Each row was made from one small tree. The marks that hang from a mark follow it in brackets, in alphabetical order. Every link used is in the known rows. Write each row's tree.
Known rows
pilon{romo{daza nolol} vokozav{maki{vipa}}}: [ 1.64 -6.08  2.16  0.61 -0.81 -4.41  0.48  0.92 -1.89  0.31 -0.94  3.01
 -4.09  0.04 -0.26  0.60  1.66  0.48  0.13  3.12 -2.58  5.36 -0.41 -0.42
  0.03 -3.64 -1.02  0.53]
vofil{sutu}: [-0.36 -3.00 -0.49  0.59  0.01 -0.84  0.41 -0.27 -1.01  0.68  0.19 -1.16
 -0.52  0.87 -0.49  0.31  0.11  2.28  1.29  0.53  0.86  2.73 -1.07 -0.67
  0.39 -1.17 -1.04 -1.27]
romo{daza}: [ 0.64 -3.66  1.69  0.96 -1.14 -0.89  1.26 -0.13 -0.76 -0.31  0.18  0.64
 -0.30  0.64 -1.96  1.29  0.41  0.40  0.26 -1.04 -0.09  2.29 -1.54  1.03
 -0.36 -2.35 -0.51  0.40]
sutu{pupe vofil}: [-0.45 -4.19  2.69  0.32 -1.67 -0.35  2.94 -1.20  1.31  0.39 -0.37 -2.02
 -0.85  2.79 -0.86  1.19  1.39  0.49  1.16  0.04  1.31  2.08  0.82 -0.92
 -1.11 -0.67  0.57 -0.70]
pusos{pilon{romo{daza} vokozav{maki}}}: [ 1.88 -5.70  1.49  0.91 -2.23 -3.38  3.34  1.73 -1.18 -0.21 -2.42  2.91
 -2.99  1.58 -0.09  0.20  1.30 -0.55  1.77 -0.40 -2.71  3.60 -1.24  0.10
 -1.08 -5.98 -2.30  0.47]
vipa{nolol{tiro} pupe}: [-0.12 -1.95 -0.41 -0.66 -0.56 -1.87  0.58  1.06  1.12  1.30 -0.53  1.03
  0.68  1.21 -1.19  0.35  0.87  2.37 -0.39  0.58  1.64  3.56 -1.00  1.10
 -0.73 -1.20 -2.03 -0.21]
romo{nolol{tiro} pilon}: [ 0.68 -2.70  3.47 -2.45  1.98 -1.44  0.43  1.62 -0.86  0.28 -0.35  3.05
 -0.34  1.04 -1.46  0.68  0.83  0.47 -0.22  1.75  1.20  1.15 -0.42  0.13
  1.21 -1.57 -3.74  1.21]
romo{daza nolol{tiro} pilon{vokozav}}: [ 2.07 -4.90  4.51 -0.82  1.20 -3.21  1.50  1.73 -0.34 -0.98 -0.44  3.59
 -2.04  0.86 -2.41  0.21  1.30  0.99  0.00  1.27 -0.87  3.33 -2.30  0.44
  1.58 -3.10 -4.14  1.18]
maki{vipa{nolol pupe}}: [-0.46 -2.90 -0.90  0.38 -0.15 -2.31 -0.34 -0.52 -0.85  0.90  0.24  1.12
  0.03  1.37  0.21  0.85  1.10  0.76 -0.39  1.22  2.70  2.43 -0.11  0.74
 -0.75 -0.42 -0.41 -0.68]
vofil{maki{vipa} sutu}: [ 0.21 -2.71 -1.48  0.65  0.16 -1.57 -0.45 -1.67 -1.97  2.02  0.63 -1.71
 -2.12  0.96  0.43 -0.42  1.73 -0.51  0.42 -0.19  2.03  5.31 -1.71 -1.04
  0.84 -0.82 -0.65 -1.45]
pilon{romo vokozav{maki{vipa{pupe}}}}: [ 1.81 -4.38 -1.31 -0.50 -2.29 -5.15  0.87  1.26 -0.13  0.83 -2.94  1.51
 -3.48  0.60  1.27 -1.42  0.91  1.65  0.63  3.31 -0.82  3.83 -0.52 -0.64
 -0.81 -2.22 -0.53 -0.60]
pusos{pilon{vokozav{maki{vipa}}}}: [ 1.26 -4.79  1.70  0.25 -1.24 -3.97  2.39  1.26 -1.41  0.44 -0.85  2.55
 -3.54  2.26  0.17 -0.32  0.54 -1.35  1.83  0.96 -0.21  2.43 -0.62 -0.18
 -1.47 -2.91 -1.75  0.06]
vipa{nolol pupe}: [-0.38 -2.44 -1.19  0.41 -0.60 -1.14  1.09  0.33  0.90  1.03 -0.34  0.78
  1.46  1.04 -0.48  1.67  1.13  1.97  0.68  0.36  1.87  2.48 -0.54  1.02
 -0.93 -1.07 -0.78  0.43]
pusos{pilon{romo{daza} vokozav{maki{vipa}}}}: [ 1.81 -5.78  1.86  0.87 -1.95 -4.46  2.08  0.92 -2.33 -0.30 -1.92  3.16
 -4.02  2.01  0.45 -0.21  1.28 -1.34  1.06  0.52 -2.04  3.57 -0.74  0.02
 -0.97 -5.43 -1.98 -0.42]
vokozav{maki{vipa}}: [ 0.09 -3.80  1.02 -0.89 -1.28 -2.31  0.27  0.26 -0.92  1.69  0.22  1.42
 -2.27  1.04 -0.67  0.43  0.10 -0.67  0.46  1.83  0.70  2.30  0.05 -0.13
 -0.83 -0.75 -0.01 -0.05]
nolol{tiro}: [ 0.84 -1.66  1.50 -1.40 -0.48 -1.64  0.86  1.34 -0.18  0.88 -0.09  0.47
 -0.93  0.90 -1.21 -0.77  0.17  0.93 -0.54  0.34  0.87  2.54 -0.65  0.24
  0.13 -1.36 -2.09 -0.33]
vofil{maki{vipa{nolol}} sutu{pupe}}: [-1.10 -4.05 -1.13  0.57  0.44 -0.44  0.01 -2.19 -0.43  2.47  1.39 -2.21
 -1.46  1.61 -0.62  1.47  2.96 -1.27  0.48  0.50  3.42  6.94 -1.22 -1.16
  0.50 -1.36 -0.16 -1.80]
vofil{maki sutu}: [ 0.26 -2.04 -1.70  0.38 -0.25 -0.49  1.06 -1.00 -0.60  2.01 -0.11 -1.86
 -0.89  0.42 -0.38  0.04  1.62  0.44  1.31 -1.30  1.15  4.98 -2.01 -0.94
  0.72 -1.30 -1.22 -0.63]
vofil{maki{vipa{pupe}}}: [ 0.87 -1.71 -1.50 -0.31 -1.29 -2.62  0.11 -0.80 -0.19  1.63 -1.05 -0.99
 -0.76  1.03  0.67 -0.29  1.86 -0.80 -0.58 -0.18  2.72  3.54 -1.56  0.23
 -0.54 -0.28 -0.09 -0.17]
romo{nolol pilon}: [ 0.22 -3.12  2.65 -1.45  2.10 -0.47  1.01  0.90 -1.01  0.09 -0.33  2.81
  0.71  1.02 -0.73  1.92  0.85  0.10  0.92  1.49  1.29  0.11 -0.30  0.06
  1.21 -1.44 -2.66  1.74]
vofil{maki{vipa} sutu{pupe}}: [-0.16 -3.61 -0.74 -0.12 -0.61 -1.22 -0.31 -2.08 -0.29  2.02 -0.09 -2.88
 -2.20  1.67 -0.56  0.31  2.55 -1.19 -0.09  0.82  3.40  5.51 -1.70 -1.07
  0.61 -1.05  0.21 -1.95]
maki{vipa{nolol{tiro} pupe}}: [-0.28 -2.52 -0.33 -0.52 -0.26 -3.05 -0.70  0.16 -0.44  1.41  0.07  1.37
 -0.86  1.20 -0.47 -0.24  1.10  1.19 -1.48  1.46  2.44  3.29 -0.32  0.97
 -0.52 -0.41 -1.51 -1.13]
vipa{pupe}: [ 0.60 -1.84 -0.66 -0.43 -1.64 -1.91  0.52  0.67  0.99  0.24 -2.10 -0.28
  0.76  1.02 -0.24  0.51  0.25  2.37  0.26  0.46  1.95  1.27 -1.26  1.15
 -0.95 -0.48 -0.52  0.44]

Which tree is each row?
[-0.04 -4.05  1.59  0.23 -1.70 -1.09  2.27 -2.25  0.48  1.70  0.19 -2.65
 -1.94  2.96  0.02  0.66  2.86 -1.98  0.27 -0.52  2.22  4.49  0.43 -1.69
 -0.53 -0.41  0.77 -1.06] : sutu{pupe vofil{maki{vipa}}}
[ 1.46 -4.80  3.70 -2.78  1.14 -4.35  0.80  2.35 -0.45  0.72 -0.20  4.20
 -3.65  1.00 -1.42 -0.39  0.81 -0.18  0.41  3.57  0.05  3.11 -0.62 -0.45
  0.99 -1.49 -3.70  0.80] : romo{nolol{tiro} pilon{vokozav{maki{vipa}}}}
[ 1.64 -6.28  2.50 -0.27 -1.11 -3.77  2.06  0.75 -0.66  0.03 -0.37  3.14
 -3.46  1.12 -1.73 -0.26  0.40 -0.96  1.67  1.10 -0.97  2.64 -2.12 -0.06
  0.25 -2.69 -1.82  0.17] : romo{daza pilon{vokozav{maki{vipa}}}}
[ 1.80 -5.31  1.93  0.43 -0.37 -2.42  2.64  0.90 -0.13 -0.81 -0.46  2.30
 -1.24  0.94 -1.62  0.11  0.84  0.02  2.02 -0.22 -0.79  1.89 -2.43  0.14
  0.58 -3.05 -2.39  0.68] : romo{daza pilon{vokozav}}
[ 1.29 -3.39  2.76 -0.63  0.00 -2.00  0.08  0.80 -1.77 -0.10 -0.99  2.19
 -1.24  0.28 -0.85  0.97  1.46  1.27 -1.70  1.01 -1.27  4.11 -0.67  0.57
  0.93 -3.81 -2.23  0.14] : pilon{romo{daza nolol{tiro}}}
[ 2.20 -4.76  3.31  0.63 -0.26 -3.78  1.86  1.92 -1.98 -1.00 -1.95  3.39
 -2.61  1.35  0.03 -0.04  1.93  0.28 -0.24  0.25 -2.03  3.99 -1.13  0.35
  0.15 -5.68 -3.83  0.55] : pusos{pilon{romo{daza nolol{tiro}} vokozav}}
[ 0.26 -3.46 -0.01 -1.32 -2.13 -3.18 -0.15  0.56  0.25  1.53 -1.59  1.02
 -1.89  1.10 -0.59  0.17 -0.25  0.67 -0.05  2.15  1.88  2.24 -0.57  0.71
 -1.22 -0.35  0.08 -0.19] : vokozav{maki{vipa{pupe}}}
[ 1.28 -4.60  1.31 -1.23 -0.81 -2.56  3.13  2.10  0.48  0.80 -1.16  2.31
 -1.90  0.98 -0.60 -0.20 -0.10 -0.13  3.19  1.55 -0.65  1.74 -1.23 -0.56
 -0.14 -2.04 -2.52  1.01] : romo{pilon{vokozav{maki}}}
[ 2.07 -5.26  2.69 -0.59 -1.20 -4.33  1.21  2.23 -0.34  0.61 -1.54  3.04
 -3.98 -0.10 -1.39  0.10  1.44  1.64 -0.16  2.42 -3.16  6.21 -1.19 -0.09
  0.22 -4.35 -2.43  0.93] : pilon{romo{daza nolol{tiro}} vokozav{maki}}
[ 0.85 -3.63  2.18  0.50  0.07 -1.21  0.42  0.13 -2.00 -0.26 -0.88  1.89
 -0.41  0.03 -0.29  2.21  1.80  1.11 -0.56  0.55 -1.13  3.21 -0.39  0.23
  0.42 -3.73 -1.21  0.83] : pilon{romo{daza nolol}}
[ 0.27 -2.42 -2.40  0.10 -0.78 -2.64 -0.83 -1.73 -0.44  1.79 -1.33 -1.84
 -1.52  1.19  0.64 -0.69  1.75  1.04 -0.25  0.15  2.90  5.02 -2.48 -0.46
  0.24 -0.23 -0.67 -1.51] : vofil{maki{vipa{pupe}} sutu}
[ 1.77 -4.33  2.61 -0.89 -0.28 -3.93  2.12  2.92 -0.90  0.49 -2.43  3.79
 -3.28  1.55  0.32 -0.05  1.42  0.16  0.76  1.70 -2.03  3.98 -0.06 -0.28
 -0.32 -4.92 -3.82  0.92] : pusos{pilon{romo{nolol{tiro}} vokozav{maki}}}
[-0.48 -2.69 -2.82  0.98  0.00 -1.74 -0.63 -1.97 -0.96  2.56  0.21 -1.22
 -0.92  1.05  0.39  0.40  2.48  0.58  0.20  0.03  2.83  6.16 -1.79 -0.41
  0.21 -0.47 -0.89 -1.55] : vofil{maki{vipa{nolol pupe}} sutu}
[ 0.93 -5.09  1.50 -1.40  0.55 -3.60  2.03  2.02 -0.55  1.39  0.83  3.64
 -3.13  1.33 -0.88 -0.88  0.77 -0.72  1.69  2.12 -0.25  3.53 -0.33 -0.88
  0.31 -1.98 -3.36 -0.19] : romo{pilon{vokozav{maki{vipa{nolol{tiro}}}}}}
[ 1.82 -5.63  4.99 -1.51  0.44 -3.48  1.69  2.33  0.31  0.03 -0.68  4.34
 -3.17  0.74 -3.29  0.66  0.86  0.45  0.52  2.10 -1.62  4.29 -2.20  0.48
  0.80 -3.36 -4.00  1.57] : romo{daza nolol{tiro} pilon{vokozav{maki}}}
[-0.76 -3.70 -0.44 -0.32  0.31 -1.15 -0.08 -1.61 -0.29  2.77  1.25 -2.04
 -2.49  1.79 -1.23  0.44  2.91 -1.20 -0.32  0.61  3.17  7.52 -1.46 -1.03
  0.85 -1.56 -1.34 -2.53] : vofil{maki{vipa{nolol{tiro}}} sutu{pupe}}
[ 1.30 -4.26  3.53 -2.48  0.97 -3.49  1.72  2.96  0.47  0.96 -0.89  3.90
 -2.58  0.76 -1.69 -0.09  0.63  0.61  1.23  3.07 -0.49  3.12 -0.90 -0.43
  0.95 -2.09 -4.26  1.57] : romo{nolol{tiro} pilon{vokozav{maki}}}
[ 1.20 -6.51  4.14 -0.38  0.72 -3.52  1.15  0.80 -1.07 -0.05 -0.23  4.34
 -3.25  0.81 -2.10  1.48  1.26 -0.53  1.01  2.42 -0.91  2.90 -1.57  0.13
  0.80 -2.56 -2.35  1.32] : romo{daza nolol pilon{vokozav{maki{vipa}}}}
[ 0.72 -2.63 -0.04  0.75 -1.95 -2.35  1.39 -1.89 -0.20  1.81 -0.49 -1.57
 -1.47  2.30  1.09 -0.47  1.90  0.10  0.21 -1.07  1.28  3.72 -0.30 -0.84
 -0.87  0.44  0.00 -0.46] : sutu{vofil{maki{vipa{pupe}}}}
[-0.06 -2.37 -2.31 -0.07 -0.07 -2.68 -0.89 -1.26 -0.54  2.68  0.13 -0.88
 -1.71  1.42 -0.23 -0.52  2.15  1.17 -0.92  0.00  2.73  7.01 -2.14 -0.27
  0.46 -0.76 -1.98 -2.21] : vofil{maki{vipa{nolol{tiro} pupe}} sutu}
[ 1.27 -4.72 -0.21 -0.45 -0.89 -4.60  1.27  1.69 -1.12  2.01  0.17  2.72
 -4.18  0.67  0.48 -1.24  1.64  0.30  0.58  2.82 -1.91  5.83  0.52 -1.29
 -0.49 -3.15 -2.01 -0.91] : pilon{romo vokozav{maki{vipa{nolol{tiro}}}}}
[ 1.49 -3.43  3.09 -1.77  1.78 -3.15  1.56  2.11  0.17 -0.20 -0.49  3.28
 -1.61  0.91 -0.99 -0.51  1.11  1.14  0.68  2.33 -0.27  2.32 -0.99 -0.20
  1.36 -1.75 -4.39  1.13] : romo{nolol{tiro} pilon{vokozav}}
[ 2.23 -4.50  2.46  0.17 -0.14 -3.93  0.88  1.58 -1.03 -0.50 -1.06  2.44
 -2.57 -0.33 -0.59 -0.08  1.72  1.90 -0.71  1.61 -2.44  5.33 -1.14 -0.17
  0.86 -4.03 -2.88  0.44] : pilon{romo{daza nolol{tiro}} vokozav}
[-0.79 -4.17  1.17  0.92 -1.10 -0.40  2.75 -2.39  0.45  2.26  1.37 -1.75
 -1.36  2.69 -0.06  1.44  3.40 -2.11  0.63 -0.66  2.29  5.13  0.82 -1.66
 -0.76 -0.92  0.49 -1.30] : sutu{pupe vofil{maki{vipa{nolol}}}}
[-0.38 -3.88  1.79  0.06 -0.89 -1.16  2.24 -1.90  0.46  2.53  1.42 -1.58
 -2.18  3.01 -0.78  0.37  3.26 -1.79 -0.34 -0.58  2.00  6.10  0.66 -1.82
 -0.59 -0.80 -0.43 -1.73] : sutu{pupe vofil{maki{vipa{nolol{tiro}}}}}
[ 1.54 -5.18  3.60  0.40  1.25 -2.27  1.95  1.14 -0.53 -0.98 -0.27  3.30
 -1.19  0.41 -1.70  1.67  1.38  0.56  1.24  1.29 -0.68  2.10 -1.81  0.21
  1.11 -3.05 -2.76  1.95] : romo{daza nolol pilon{vokozav}}
[ 1.04 -4.83  2.96 -1.55  1.00 -2.66  2.16  2.22  0.34  0.70 -0.64  3.60
 -1.53  0.60 -0.94  1.26  0.78  0.32  2.43  2.86 -0.60  1.97 -0.57 -0.48
  0.53 -2.01 -3.08  2.15] : romo{nolol pilon{vokozav{maki}}}
[ 0.39 -2.86  0.56  0.82 -0.94 -1.62  1.97 -1.74 -1.34  1.89  1.02 -1.30
 -2.07  1.99  0.94 -0.46  2.07 -1.11  0.71 -1.54  0.69  3.66  0.43 -1.67
 -0.39 -0.19 -0.17 -0.52] : sutu{vofil{maki{vipa}}}
[ 1.41 -5.84  2.58 -0.08 -1.08 -2.80  2.96  1.37  0.40  0.05 -0.81  2.84
 -2.36  1.01 -2.17  0.44  0.27 -0.12  2.44  0.54 -1.72  2.73 -2.37  0.23
  0.05 -3.19 -2.12  0.88] : romo{daza pilon{vokozav{maki}}}
[-0.24 -3.11 -0.86  0.00 -0.71 -0.01  1.04 -1.40  1.23  2.01 -0.72 -3.26
 -0.90  1.33 -1.05  0.92  2.36 -0.19  0.93 -0.01  2.73  5.80 -2.21 -0.93
  0.66 -1.52 -0.25 -1.06] : vofil{maki sutu{pupe}}
[ 1.67 -5.53  2.23  0.43 -1.09 -3.48  1.67  1.35 -0.67  0.39 -1.49  2.73
 -3.03 -0.45 -0.75  1.26  1.41  1.23  0.86  2.25 -3.27  5.19 -0.71 -0.23
  0.01 -4.33 -1.51  1.34] : pilon{romo{daza nolol} vokozav{maki}}
[ 0.06 -2.66 -0.40  1.32 -1.01 -1.75  1.71 -1.84 -0.41  2.31  0.50 -0.93
 -0.92  2.25  0.89  0.57  2.58 -0.28  0.54 -1.48  1.45  4.47  0.34 -0.94
 -0.77  0.06 -0.29 -0.58] : sutu{vofil{maki{vipa{nolol pupe}}}}
[ 0.06 -2.58  1.03  0.64 -0.29 -1.70  1.89 -1.35 -1.42  2.61  2.29 -0.52
 -2.18  1.98  0.22 -0.16  2.52 -1.07  0.17 -1.63  0.38  5.55  0.71 -1.74
 -0.43 -0.51 -1.58 -0.99] : sutu{vofil{maki{vipa{nolol{tiro}}}}}
[ 0.93 -6.52  2.20  0.40 -0.16 -3.11  2.36  0.69 -0.99  0.56  0.80  3.95
 -2.83  1.01 -2.19  0.83  1.11 -1.22  2.11  0.88 -0.86  3.63 -1.43 -0.09
 -0.07 -3.28 -2.03  0.26] : romo{daza pilon{vokozav{maki{vipa{nolol}}}}}
[ 1.24 -6.25  0.38  1.38 -1.52 -4.03  1.62  0.62 -1.67  1.08  0.32  2.78
 -3.91  0.46 -0.15  0.30  1.72 -0.10  0.94  1.50 -2.54  6.00 -0.19 -0.64
 -0.53 -4.02 -0.94 -0.65] : pilon{romo{daza} vokozav{maki{vipa{nolol}}}}
[ 0.95 -3.98  2.43 -0.58  1.75 -2.15  1.97  1.61 -0.27 -0.31 -0.39  2.98
 -0.59  0.71 -0.32  0.88  1.16  0.61  1.91  2.05 -0.03  1.31 -0.86 -0.60
  1.05 -1.78 -3.10  1.89] : romo{nolol pilon{vokozav}}
[ 0.45 -5.38  0.84 -0.47  0.36 -2.93  2.32  1.46 -0.72  1.15  0.74  3.46
 -2.41  1.39 -0.42  0.18  0.84 -1.13  2.72  2.20 -0.05  2.55 -0.25 -0.93
 -0.02 -1.99 -2.35  0.25] : romo{pilon{vokozav{maki{vipa{nolol}}}}}
[ 1.30 -4.99  1.21 -1.13 -0.34 -3.72  1.75  1.55 -0.47  0.68 -0.44  2.83
 -2.88  1.40 -0.31 -0.75  0.41 -0.93  2.26  2.29  0.01  1.70 -0.67 -0.69
  0.21 -1.59 -2.03  0.17] : romo{pilon{vokozav{maki{vipa}}}}
